Known rows, with every step that occurs
L M Y: [-0.84  0.43  0.72 -0.62  1.83 -2.27 -1.07 -0.41  3.42 -0.88 -0.81 -0.80
 -3.31 -1.15  1.12 -0.87  0.31 -0.59  0.61  1.37]
Z V M L W D: [-1.58  0.91  0.03 -1.43  3.10 -2.12 -2.17 -3.37  0.77  0.67  0.14 -4.39
 -1.66 -1.06 -1.30  0.55 -0.63  0.49 -0.66  2.21]
A Y D W: [ 3.45 -2.35  1.40 -1.14  3.04  0.55 -3.53 -1.21  5.30 -1.09 -0.55  0.16
 -2.99 -0.58 -2.28  2.78  0.75  2.97 -1.21  1.47]
L N: [-1.72  0.65 -0.53 -1.89  1.25 -0.69 -0.61  0.54  1.00  0.66 -0.84 -0.51
 -1.72  1.61 -0.17 -1.20  1.83  1.03  1.20  1.17]
M Y D W L: [ 1.43 -0.33  0.17 -1.20  2.31  0.02 -5.12  0.37  4.71 -3.14 -0.33 -0.51
 -4.15 -0.28 -2.29  1.35  0.49  1.38 -3.20  2.64]
V M L W D: [-0.85  0.80 -1.68 -2.34  3.36 -1.49 -1.11 -3.06  2.86  1.14 -0.53 -4.04
 -1.04 -0.58 -2.53  1.36  0.07  0.87 -0.50  3.16]
Z V: [-0.85 -0.08  1.43 -0.24  0.47 -0.96 -2.49 -1.05 -1.28  0.16  0.02 -2.59
 -1.79 -0.33  0.30 -0.08 -0.27  0.61 -0.12  0.67]
T M L W D Y: [-0.26 -1.44  0.39 -1.79  4.92 -2.82 -2.31 -2.58  2.74 -0.21  0.00 -3.25
 -4.01 -2.26 -1.27 -0.59 -0.50  1.54 -0.59  1.86]
V M L: [-1.37 -0.64 -1.63 -1.78  1.07 -0.97 -1.24 -1.26  1.60  3.34 -1.94 -4.83
 -0.53 -1.01 -1.70  1.77  1.03  0.54  0.10  3.02]
Z V M Y D W: [-0.70 -0.45  2.62  0.26  2.02 -0.79 -3.80 -2.26  1.48 -0.69 -0.63 -2.42
 -2.46 -2.25 -1.01  1.51 -1.15  0.45 -1.41  1.93]
D Y: [-0.99 -1.05  1.35  0.82  2.75 -0.12 -1.97 -0.07  1.34 -1.68  0.38 -0.99
 -2.57 -0.22 -1.02 -0.85  1.05  2.18 -0.73 -0.20]
W L M V: [-1.22  1.23 -2.28  0.29  3.51 -3.06 -1.69  0.72  2.56  0.52  1.17 -2.21
 -4.51  0.71 -0.18 -1.18  0.54  1.32 -1.16  2.67]
L W: [ 1.00  2.00  0.88 -1.38  2.54 -0.35 -1.64 -1.43  1.26 -1.98  0.35 -1.22
 -2.18  1.37 -0.81 -0.19 -1.10  0.76  0.11  1.42]
A Y D: [ 2.74 -3.01  0.57 -0.80  2.15  0.26 -2.98 -1.50  4.04 -0.20 -1.56  0.16
 -2.04 -0.77 -2.18  1.55  1.37  2.68 -0.44  1.29]
T M L W D Y A: [-0.36 -1.83  1.14 -1.86  4.37 -3.44 -1.75 -3.72  1.64 -0.42 -0.56 -3.73
 -4.10 -1.85 -0.98 -1.57 -0.63  1.61 -1.20  1.74]
Z V M Y: [-1.96 -0.48  2.54  0.32  0.72 -1.26 -2.68 -0.98 -0.14  0.34 -1.54 -2.91
 -1.91 -2.15 -0.36  0.22  0.12 -0.59 -0.46  1.65]
T M Y D W: [ 1.11 -3.02  2.39 -0.44  2.44 -1.45 -3.74 -1.69  3.42 -0.87 -1.40 -1.01
 -4.00 -3.43 -0.95  0.93 -1.53  0.87 -1.31  2.43]
T M Y: [-0.32 -3.04  2.51 -0.45  1.05 -1.81 -2.41  0.09  1.60  0.26 -2.40 -1.54
 -3.53 -3.31 -0.05 -0.42 -0.03 -0.36 -0.21  2.12]
Z V M: [-1.95 -0.41  1.56  0.50  1.30 -1.26 -1.42 -2.11 -1.23  1.76 -0.52 -3.35
 -1.17 -1.54 -0.31  0.54 -0.54  0.65  0.06  1.37]
W D Y: [-0.84 -1.22 -0.13  0.17  4.15 -0.61 -1.29 -2.38  3.04 -2.78  1.75 -0.08
 -1.96 -0.56 -2.33 -0.54  0.83  2.91 -1.96  0.18]

Rows
[ 0.20  1.16  1.73 -0.70  5.06 -1.51 -0.93 -4.17  1.93 -4.71  1.56 -0.43
 -2.97  1.12 -1.85 -1.93 -0.82  2.32 -2.07  0.28] | L W D Y A
[ 0.52  0.45  0.65 -0.65  3.31 -1.89 -2.43 -2.03  5.24 -2.00  0.20 -0.35
 -3.83 -1.37  0.24  0.54 -1.11  0.60 -0.53  1.54] | L M Y D W
[ 1.53  0.74 -1.52  0.09  4.65 -1.37 -3.84 -2.22  4.69 -1.35  2.05 -1.16
 -4.07  0.30 -1.69  1.54 -1.90  2.84 -2.55  2.61] | Y D W L M V
[ 2.72 -1.22  0.34 -0.18  4.78 -1.30 -3.95 -0.68  6.61 -1.20  0.36 -0.08
 -4.83 -0.46 -1.78  1.80  0.53  2.89 -1.69  2.20] | A Y D W L M V
[-2.12  0.71  0.91 -0.60  4.32 -2.23 -2.56 -3.22  1.06 -0.44  0.57 -4.11
 -2.44 -1.41 -1.54 -0.01 -0.25  1.14 -1.01  1.36] | Z V M L W D Y
[-0.38 -0.69  0.07 -0.26  3.14 -0.65 -3.23 -0.87  4.07 -0.67 -0.99 -1.96
 -2.90 -1.63 -2.88  1.87  0.14  1.48 -2.51  3.26] | V M Y D W L
[-1.50 -1.58  2.30 -0.25  0.08 -1.12 -0.64 -1.60  0.64  0.27 -3.09 -2.61
 -1.35 -1.33 -1.06 -0.32  0.72 -0.38 -1.27  2.42] | V M Y A
[ 0.96  1.75 -0.12 -1.62  4.07 -0.79 -1.14 -3.28  2.67 -3.10  1.57 -0.36
 -1.99  1.07 -1.99 -0.20 -1.20  1.49 -1.00  1.42] | L W D
[-0.25  1.24  0.92 -1.71  3.94 -2.33 -1.88  0.52  3.36 -2.17  1.29 -2.02
 -5.80  0.86  0.02  0.26  0.70  1.85 -3.06  1.95] | D W L M Y A
[-0.18  1.66  0.10 -1.52  4.45 -1.82 -2.56  1.65  4.54 -1.98  1.83 -1.55
 -5.79  0.40 -0.35  1.18  0.75  1.92 -2.36  2.22] | D W L M Y
[ 1.72 -0.15 -1.47 -1.02  3.96 -0.11 -3.83 -1.67  3.61 -1.39  1.71 -1.28
 -3.38  0.60 -2.54  2.28 -0.79  3.92 -3.02  2.23] | Y D W L
[-1.36  0.67 -1.00 -1.46  4.60 -1.52 -1.44 -2.91  3.29  0.07 -0.17 -3.70
 -1.75 -0.86 -2.73  0.56  0.35  1.46 -0.80  2.26] | V M L W D Y
[ 0.70  1.64 -2.27 -3.66  2.86 -1.19 -2.61 -2.11  3.28 -0.99  0.30 -3.34
 -2.01  1.20 -2.07  0.64  0.39  0.64 -0.93  2.55] | M L W D
[-0.76  0.48 -2.19 -0.77  3.98 -2.77 -2.46 -0.01  3.83 -1.00  0.43 -1.46
 -4.93 -0.19 -0.83 -0.94  1.16  2.09 -1.90  2.23] | W L M Y D
[-1.51  0.97 -2.53 -0.82  3.95 -2.95 -0.58  0.42  2.20  0.57  1.31 -2.31
 -4.25  0.68 -0.06 -0.92  1.31  2.62 -1.00  1.79] | W L M
[ 0.17  1.37 -1.55 -2.92  4.02 -1.38 -2.96 -1.96  3.63 -2.08  0.83 -3.09
 -2.75  0.85 -2.26 -0.14  0.82  1.20 -1.24  1.75] | M L W D Y
[ 0.00  1.02 -0.63 -3.03  3.54 -1.88 -2.29 -3.07  2.51 -2.38  0.32 -3.48
 -2.83  1.28 -1.83 -1.04  0.64  1.31 -2.00  1.59] | M L W D Y A
[ 0.77  1.92 -1.45 -3.53  1.64 -0.94 -2.98 -0.67  2.20 -0.07 -0.53 -4.05
 -2.27  1.45 -1.19  0.61  0.49  0.08 -0.05  2.49] | M L W
